Known rows, with every way that one mark hangs from another:
H(F P): 0	0	4	-6	3	4	6	11	-9	-3	-8	1	3	3	17	-4
X(M P(F(S) H)): 21	-9	-3	0	8	-4	-1	-8	1	0	32	8	1	-1	5	-2
H(X(S)): -1	6	-10	3	-2	-1	6	1	18	2	7	2	-4	2	17	3
X(S): 0	6	-1	-1	-4	-3	0	-2	10	-1	5	1	0	1	2	2
P(F): 1	0	0	2	-1	-4	0	-2	2	-2	6	1	0	-2	1	3
S(X): 1	-1	-4	6	1	2	5	-2	3	1	12	1	-6	2	8	7
S(X(M P(F))): 5	1	-4	8	11	-2	5	-7	-4	0	43	3	-5	3	15	2
H(F(S) P): 10	-11	3	-3	2	2	7	12	-2	-3	-7	7	-1	2	15	3
F(H(X(M)) P S): 10	-16	-13	11	10	4	5	6	-1	2	19	17	-9	0	12	-14
F(H(X(S))): 6	10	-12	6	-1	2	5	0	15	2	6	14	-10	0	17	-8
P(F(S)): 12	-11	-1	5	-3	-6	0	0	8	-2	6	8	-4	-4	-1	9
S(X(P)): 2	1	-4	7	4	1	6	-5	-13	2	20	2	-6	5	13	3
F(H S(X(P))): 20	-7	-7	13	2	1	5	-6	-9	2	20	21	-15	2	9	0
H(X(M)): 0	1	-9	2	11	4	5	4	15	4	19	1	-5	1	16	-4
X(P(F) S): 4	8	-2	3	-3	-7	2	-7	-4	-2	18	3	2	2	9	2
H(F(S) P X): 9	-11	-6	1	4	4	12	16	5	0	-6	8	-6	2	30	3
H(F X): -1	1	-8	-6	6	4	9	2	7	-6	-5	1	-3	1	27	-1

Rows:
4	9	-11	5	9	-4	6	-3	10	2	38	4	-2	3	25	-1 => H(X(M P(F) S))
11	-11	-6	-1	13	5	11	16	13	0	12	9	-5	3	30	0 => H(F(S) P X(M))
17	-12	-3	1	-4	-5	0	-5	10	-1	6	6	0	-5	0	4 => P(F(S) H)
4	8	-2	-1	8	-3	0	-6	1	0	30	3	2	5	9	-4 => X(M P S)
11	5	-6	11	12	0	4	-8	-7	-1	43	17	-10	1	14	-7 => S(X(M P(F(H))))
10	-17	-7	16	-2	2	5	0	-12	-1	13	17	-12	1	5	-5 => F(H P S(X))
0	6	-8	9	-3	-2	10	13	10	7	11	2	-3	2	24	3 => H(P(F) X(S))
4	2	-4	5	12	2	5	-6	-6	2	38	2	-5	6	14	-1 => S(X(M P))
21	-5	-3	7	9	-4	0	-5	-4	-2	31	23	-8	-1	3	-6 => X(M P(F(H S)))
8	7	-11	8	6	4	6	-1	-11	5	9	14	-10	2	18	-14 => F(H(X(P)))
1	9	-10	-5	4	0	11	-4	1	-6	8	3	-1	6	34	-2 => H(F X(P S))
18	-11	-12	3	8	-2	5	-1	24	2	25	8	-5	-4	15	0 => P(F(S) H(X(M)))
5	-21	-5	11	8	1	5	1	-2	0	31	4	-6	3	7	2 => F(P S(X(M)))
9	-18	-12	4	9	3	5	2	4	4	20	3	0	0	14	-10 => F(P(H(X(M))) S)
16	-9	-1	4	9	-6	1	-4	-1	-1	32	9	-3	0	4	4 => X(M P(F(S)))
